What can hang from each mark:
z_903: z_968
z_971: z_441 z_768 z_968
z_441: z_175 z_971
z_768: z_903 z_971
z_968: z_903 z_971
z_175: z_441 z_693

Every row comes from one small tree of marks. The marks that hang from a mark follow it in brackets, in the order of their numbers. Every link used is in the known rows. Which tree was each row made from?
Known rows:
z_175{z_693}: [ 2.06  1.39  0.97 -4.30 -0.34  1.08 -0.46  0.04 -0.07 -1.71  0.02 -0.83
 -0.22  1.72  2.90  2.38 -2.47 -4.17  0.71]
z_768{z_903{z_968}}: [ 2.09 -0.66 -1.46 -3.44 -0.54  3.44  0.49 -0.57 -0.42 -0.51  2.13  1.58
 -0.81 -1.20 -0.27 -0.13 -2.44  0.88  2.42]
z_441{z_971{z_768}}: [ 1.54  3.08  1.07 -4.45 -2.61  1.75 -0.24 -1.17 -0.97  1.16  0.09 -1.28
 -0.43  1.73  1.01  1.70 -4.67 -1.68  0.63]
z_768{z_903}: [ 1.94  0.84 -0.90 -4.43 -0.98  2.68  0.42 -0.44 -1.06 -0.85  1.77 -0.18
 -1.20  0.71  0.82  0.35 -3.01 -0.52  1.95]
z_968{z_903 z_971{z_768}}: [ 1.47  0.54 -0.39 -3.50 -1.38  1.70  0.85 -1.07  0.51  0.35  0.89  0.55
  3.03 -1.44  2.16  0.42  0.07  1.18  2.55]
z_441{z_175 z_971{z_768}}: [ 0.65  4.69  0.73 -4.12 -3.22  1.16  0.42 -1.38 -0.28  0.74 -0.48 -2.49
 -0.94  0.16 -0.64  1.55 -3.46 -2.14 -0.12]
z_768{z_903 z_971{z_968}}: [ 2.02  0.60 -1.10  0.54 -1.23  3.40  2.21  1.32 -0.47 -0.18  2.33  0.12
 -2.11  1.52  4.47  1.53 -2.79  0.57  2.18]
z_441{z_175 z_971{z_768{z_903}}}: [ 0.09  4.17 -0.08 -2.22 -3.71  2.19  1.16 -1.63 -0.25  1.47 -0.57 -2.04
 -1.94  0.08 -1.72  0.14 -3.35 -0.93  0.47]
z_175{z_441{z_971} z_693}: [ 2.03  1.59  4.00 -6.41 -1.72  0.12 -0.95 -0.91  0.70 -2.05 -0.07 -2.34
  0.10  1.86  3.15  2.55 -3.48 -7.44  0.35]
z_968{z_903 z_971{z_441{z_175}}}: [ 1.01  1.82  0.07 -2.78 -1.20 -0.03  1.28  0.62  1.73 -3.54 -0.31 -0.55
  2.45 -2.91 -0.99  1.00  1.91 -0.18  1.87]
z_971{z_768{z_903} z_968}: [ 1.70  1.74 -1.25 -0.88 -1.99  3.75  1.46 -1.28  0.07  1.68  1.60 -1.00
 -1.19  1.53  3.54  0.27 -2.92  1.44  0.85]
z_903{z_968{z_971}}: [ 2.77 -1.42 -0.20 -4.63 -0.09  1.70  0.30 -0.43 -0.32 -0.74  2.23  1.59
  1.72 -2.06  1.37  1.25 -0.66  0.28  3.01]
z_968{z_903 z_971}: [ 2.28 -0.65  0.22 -5.28 -0.42  1.24  0.62 -0.32  0.36 -2.22  1.30  0.78
  3.22 -1.43  1.84  0.89  0.15  0.08  3.14]
z_968{z_903 z_971{z_441{z_175} z_768}}: [ 0.11  3.03 -0.64 -1.02 -2.14  0.57  1.86 -0.19  1.88 -0.94 -0.78 -0.77
  2.13 -2.79 -0.62  0.52  1.80  0.92  1.22]
z_441{z_175}: [ 1.59  2.70 -0.42 -5.73 -1.23  1.07  0.33 -0.47 -0.37 -1.90  1.18 -1.83
 -0.73 -0.61  0.29  1.64 -1.87 -2.21  0.85]
z_971{z_441{z_175} z_968{z_903}}: [ 1.52  2.47 -0.26 -1.50 -1.20  1.16  1.39  0.54  2.50 -3.93  0.11 -1.90
  1.04 -1.07  0.71  1.52  0.04  0.17  0.08]
z_903{z_968{z_971{z_441 z_768}}}: [ 1.58  0.78 -0.48 -0.92 -1.27  1.67  0.83 -0.08  0.67  0.87  0.90  1.47
  1.34 -1.90  0.60  0.86 -0.20  1.56  1.72]
z_971{z_441 z_968}: [ 2.41  1.78  0.19 -2.40 -0.81  1.58  0.33  0.74  0.59 -2.63  1.18 -1.20
 -0.31  1.78  2.95  2.24 -2.57 -0.80  0.15]
z_903{z_968}: [ 2.74 -0.41 -0.73 -5.09 -0.24  2.34 -0.39 -0.35 -0.52 -1.12  2.51  1.10
  0.16 -1.04  0.79  1.25 -2.41 -0.22  1.90]
z_971{z_441{z_175{z_693}}}: [ 0.75  4.00  0.85 -1.86 -1.04 -0.13  0.44  0.87  1.43 -2.91 -1.46 -2.06
 -1.06  0.27  0.10  2.44 -0.84 -4.40 -0.70]

Write each row's tree:
[ 0.91  1.61 -1.80  0.33 -1.83  3.40  0.88 -0.29  0.36  1.26  0.86  1.38
 -1.34 -1.05 -0.96 -0.47 -2.02  2.52  1.22] | z_971{z_441 z_768{z_903{z_968}}}
[ 1.80 -0.52 -1.85 -0.33 -0.95  3.52  1.58  1.28 -0.86  0.29  2.52  2.30
 -2.11 -1.10  1.31  0.60 -2.21  1.46  3.28] | z_768{z_903{z_968} z_971}
[-0.52  4.78 -0.41  1.70 -2.48  1.34  1.63 -0.19  1.60  0.27 -2.08 -1.72
 -2.25  0.11 -0.47  0.50 -0.78 -2.18 -0.74] | z_971{z_441{z_175{z_693}} z_768{z_903}}
[ 1.08  3.20  0.46 -1.75 -3.12  1.92  1.48 -1.42  1.88 -0.51 -0.50 -2.50
  1.28 -0.42  0.88  1.23 -1.80 -0.10 -0.15] | z_441{z_175 z_971{z_768 z_968{z_903}}}
[ 0.47  4.16 -1.44  1.54 -2.68  2.56  2.23 -0.36  1.44  0.27  0.00 -2.09
 -2.00  0.19  0.74  0.30 -1.29  0.97 -0.52] | z_971{z_441{z_175} z_768{z_903} z_968}
[ 0.30  1.85 -1.98  2.23 -1.63  2.42  2.33  2.11  0.52 -0.93  0.90  1.17
 -2.85 -2.34 -1.50  0.56 -0.53  1.12  2.03] | z_768{z_903{z_968} z_971{z_441{z_175}}}
[ 1.43  2.22  2.10 -1.33 -1.82  0.58  1.08 -0.49  2.87 -3.23 -1.92 -2.53
  1.50  0.10  1.42  2.43 -1.17 -3.55 -0.35] | z_441{z_175{z_693} z_971{z_968{z_903}}}
[ 1.18  2.55 -0.94  0.91 -2.03  3.19  1.52 -0.11  0.83  0.67  0.60 -0.85
 -1.40  1.77  2.38  0.39 -2.49  1.56  0.08] | z_971{z_441 z_768{z_903} z_968}
[ 1.64 -0.89 -0.72 -0.65 -0.58  2.05  1.21  0.45  0.49 -1.02  1.20  2.17
  0.44 -2.17 -0.74 -0.09 -0.21  1.67  3.02] | z_768{z_903{z_968{z_971{z_441}}}}
[ 0.29  4.91  1.70 -2.02 -3.03  0.56  0.52 -1.09  0.82  0.44 -2.30 -2.81
 -1.06  0.90  0.35  2.20 -2.80 -4.50 -0.88] | z_441{z_175{z_693} z_971{z_768}}
[ 1.15  3.43  2.36 -3.57 -1.85 -0.05  0.12 -0.40  0.68 -1.98 -1.73 -2.64
 -0.69  0.78 -0.05  2.68 -2.63 -5.59 -0.26] | z_441{z_175{z_693} z_971}
[ 2.89  0.99  3.02 -6.47 -2.02  1.31 -0.21 -1.16  0.56 -2.12  2.02 -2.79
  0.39  1.79  4.53  2.23 -4.04 -4.36  0.51] | z_175{z_441{z_971{z_968}}}
[ 1.34  0.67  1.02 -3.89 -2.77  3.03  0.37 -2.30  0.38  1.66  1.61 -0.13
 -0.66 -1.06  0.41 -0.48 -3.43 -1.02  1.41] | z_175{z_441{z_971{z_768{z_903{z_968}}}}}
[ 1.08  1.21  0.71 -0.02 -0.57 -0.29  1.17  0.60  2.04 -2.31 -1.03  0.10
  0.99 -2.82 -0.42  1.88  1.51 -2.40  0.93] | z_903{z_968{z_971{z_441{z_175{z_693}}}}}
[ 2.20 -1.83 -1.04 -2.70 -0.49  2.58  1.04 -0.65 -0.33 -0.13  2.12  2.11
  0.74 -2.32  0.36 -0.17 -0.52  1.55  3.64] | z_768{z_903{z_968{z_971}}}
[ 1.46  0.50 -2.18 -1.76 -1.64  3.92  0.85 -1.29 -0.29  1.99  1.73  1.43
 -1.15 -1.11  0.16 -0.53 -2.36  2.33  1.81] | z_971{z_768{z_903{z_968}}}
[ 1.70  1.92  1.02 -3.25 -2.11  1.26  1.05 -0.71  1.73 -3.15 -0.14 -2.37
  1.49 -0.47  0.40  1.75 -1.87 -1.29  0.55] | z_441{z_175 z_971{z_968{z_903}}}
[ 1.23  0.98 -1.01 -2.25 -1.87  2.53  1.47 -1.25 -0.73  1.96  1.13  0.27
  0.13 -0.17  1.99 -0.21 -1.20  0.97  2.40] | z_968{z_971{z_768{z_903}}}
[ 1.00  2.63 -0.68  1.57 -1.63  1.42  2.51  2.47  2.20 -3.16  0.36 -1.04
  0.00 -0.97  2.20  2.16  0.22  0.55  0.97] | z_768{z_971{z_441{z_175} z_968{z_903}}}
[ 2.21 -0.55  0.03 -2.49 -0.31  1.08  0.40  0.68  0.45 -1.76  1.31  1.57
  1.53 -2.06  0.25  1.41 -0.18  0.48  2.50] | z_903{z_968{z_971{z_441}}}
[ 0.67  3.70 -0.09 -0.28 -3.56  2.70  1.94 -1.64  0.75  1.24 -0.42 -2.77
 -1.60  0.62  0.69  0.61 -3.19 -0.18 -0.18] | z_441{z_175 z_971{z_768{z_903} z_968}}
[ 1.10  2.55 -0.03 -1.88 -1.81  1.00  0.64  0.09 -0.06  0.44  0.40 -0.24
  0.94  0.04  1.72  1.34 -1.01  0.04  1.36] | z_968{z_971{z_441 z_768}}
